Each row was made from one path, in order. Every step used is in the known rows, and no mark comes twice. Write each row's path.
In the rows, zero is written as 128.
Known rows
L, Z: [134 112 127 122 107 134 108 143 130 116 127 154 133 119 116 129 107 120
 114 147 120 140 139 135]
R, L, T, J, B: [192 144 138 118 136 134 215 104  97 123 144 140  96  87  94 153 147 162
  95 107  92 112 152  97]
B, J: [150 125 106 116 122 138 152 140 142 128 103 112 133 148 129 138 145 138
 116 147 106 113  97 161]
K, B, J, H: [158  96  99 140 112 169 183 135 131 115  96  94 126 133 131 102 169 149
 104 160  62 158 128 144]
T, J, R, L, Z: [163 154 108 100 121 165 152 124 109 110 105 141  93  86 110 172 118 112
  98 158 103 122 130 116]
K, B: [150 108 117 149 132 141 151 155 121 131 146 109 119 135 130 113 129 121
 112 132  94 152 150 137]
L, T, J, H: [141 132 142 105 134 152 192 103  82 102 103 142 119 103  96 112 146 183
 117 109 125 117 122  92]
T, J: [155 136 115 105 137 133 158 126 106 120 113 131 108 118 109 142 113 160
 110 114 124 105 111 131]
B, J, T: [132 129  94 111 130 173 159 155 137 124  86 120 151 145 145 140 154 129
 124 133 101 117  93 132]
Z, J, R, L: [133 171 103 123 138 141 133 135 124 145 112 133 106 125 135 171 185 102
 126 157 113 128 130 119]
L, T, Z, J: [132 136 155 123 129 115 179 151 100 116 149 175 146 155 111 166 145 118
 139 126 135 120 139 130]
K, B, J, R: [160 142  80 123 123 174 202 160 126 130 113  75 103 147 141 134 161 115
 110 164  75 139 116 148]
H, J, R, L, T: [119 179 148  97 140 167 180 144 112 153 138 116 106 132 108 176 192 115
 117 138 122 121 124 105]
Z, J, H: [118 126 111 127 121 131 117 119 121 126  95 151 128 123 124 121 175 161
 133 142 118 147 132 121]
J, H: [113 114 133 130 113 149 130  95 123 112 101 130 131 102 126 103 150 144
 129 135 121 149 135 103]
H, J, B: [145 129 115 108 109 138 158 125 137 152 145 122 105 124 105 152 158 162
 105 124  98 149 146 136]
R, J: [152 121 103 122 117 155 119 131 118 124 130 136 106 149 114 161 149 144
 115 159 116 128 101 143]
R, L: [145 130 137 139 137 131 121 119 138 133 128 129 129 114 129 146 144 107
 121 142 113 126 140 125]
S, B, J, R, L, Z: [163 129 114 125 103 189 169 152 152 126  78 112 112 104 120 183 157  94
  96 180  84 135 122 153]
H, J, B, K: [127 127 101 101 111 126 177 116 133 143 142 129 118 112  99 167 126 147
  78 126 114 144 128 123]
K, B, J, R, L, Z: [179 127  87 132 108 184 174 165 137 125 106 104 110 123 129 156 154  85
  83 194  50 152 141 148]
R, J, B, K: [161 112  79 124 100 145 163  98 123 116 141 139 105 109 103 168 129 147
  82 155 111 143 113 119]
T, J, B: [181 130 103 107 119 133 185  97 111 118 130 129  91  93 104 139 122 172
 106 111  98 126 142 120]
J, R, L: [130 161 125 128 132 156 145 116 128 129 120 109 106 102 134 152 157  90
 123 154 118 130 134 103]
R, J, H: [137 106 112 127 103 180 115  94 115 110 105 138 111 124 112 135 170 162
 118 166 110 154 110 118]

Write each row's path
[132 159 169 122 123 155 202 113 101 106 144 140 125 111 122 175 146  66
 136 146 127 128 149  91]
J, R, L, T, Z
[131 185 130 119 150 137 169 143 106 145 127 139 114 133 119 167 195 111
 132 145 121 117 129 101]
Z, J, R, L, T
[142 108 115 121 109 189 145 136 113  95 128 165 139 147 132 189 136 103
 129 154 117 144 111 122]
R, J, T, Z
[134 114 111 121 105 156 157 107 137 113  76 116 134 125 128 112 168 155
 121 154  98 136 108 135]
B, J, H
[124 164 165 100 126 166 205 136 109 130 151 137 117 133 109 206 168  86
 122 142 122 127 140 109]
H, J, R, L, T, Z
[134 161 124 125 120 141 158 129 125 120 125 150 121 125 134 200 162  76
 135 169 113 133 146 125]
T, Z, J, R, L
[144 128 183 137 131 131 182 124 113 107 157 156 148 123 117 169 135  84
 124 133 124 124 155 111]
R, L, T, Z
[176 141 126 115 140 122 238  95  98 116 145 147 112  74  88 166 117 146
  69 106 106 109 136  82]
R, L, T, J, B, K
[143 121 108 128 101  98 187 109 125 112 141 175 138 110 116 184 113 113
  98 138 118 148 148 124]
T, Z, J, B, K
[124 158  91 109 110 142 121 161 118 131 104 158 112 132 121 160 143 116
 122 162 120 141 126 132]
L, Z, J, R
[164 126  88 107 119 121 206  91 108 114 126 136 107  81 100 155  91 158
  75 115 112 118 123 108]
T, J, B, K
[152 128 117 130 122 125  90 159 134 135 119 175 133 128 115 167 151 115
 107 163 101 135 148 149]
R, L, Z, J
[137 120 104 127 110 116 175  94 130 120 140 134 128  88 116 138 108 128
  89 128 122 142 140 103]
J, B, K
[157 167 109 103 144 160 172 109 109 119 103 114  86  96 120 168 142 123
 110 139 111 109 119 107]
T, J, R, L
[159  95 106 136 119 189 209 171 128 105 118 124 155 153 149 159 136  90
 115 147  68 147 130 145]
K, B, J, T, Z
[117 115 136 130 106 135 140 110 118 102 107 172 144 123 124 151 157 131
 139 150 117 152 148 125]
T, Z, J, H
[133 113 119 114 113 174 183 145 133  99  99 141 160 143 147 168 134  96
 128 145 103 126 107 135]
B, J, T, Z
[116 115 138 125 117 161 153 132 123 101 127 158 155 125 144 161 118  88
 140 125 125 138 133 109]
J, T, Z
[151 172 126 111 136 166 213 137 120 128 109 102 118 133 126 158 186 107
 117 159 102 105 106 114]
B, J, R, L, T
[168 148 152 113 155 137 190 131  92 122 133 138 113 114 100 157 140 146
 104 111 121  95 126 108]
R, L, T, J
[160 141 165 127 117 184 252 135 126 109 107 114 122 122 117 200 170  81
 118 158 101 122 125 132]
S, B, J, R, L, T, Z
[137 147 119 124 112 158 121 125 129 120 114 139 111  96 124 156 136  84
 112 170 110 145 144 113]
J, R, L, Z
[118 169 135 109 126 138 202 148  93 116 137 160 123 146 120 179 155 101
 147 137 137 126 132 113]
L, T, Z, J, R
[139 175 123  91 144 157 214 128  75 116 123 123  93 117 102 146 134 148
 118 111 136  99 104  95]
L, T, J, R
[142 118 120 107 127 151 153  93 105 105  91 135 114  94 113 116 135 177
 113 121 115 129 121 110]
T, J, H
[151 147 139 105 150 135 191 137  87 117 131 139 113 127  96 141 124 166
 115  97 130  95 110 113]
L, T, J
[137 128 108 127 130 159  90 170 129 131 104 183 151 125 134 167 162 105
 113 150  99 139 139 122]
R, L, Z, J, T
[116 141  98 120 147 147 120 166 119 137 109 160 147 147 140 151 164 134
 138 121 123 131 117 116]
Z, J, T
[157 146 100 110 107 172 155 138 142 120  89 123 117 115 129 169 152  93
 102 190  87 128 120 139]
B, J, R, L, Z
[163 137 116 103 132 119 244 103  86 112 140 146 113  89  86 147 103 165
  77  96 122 113 122  88]
L, T, J, B, K
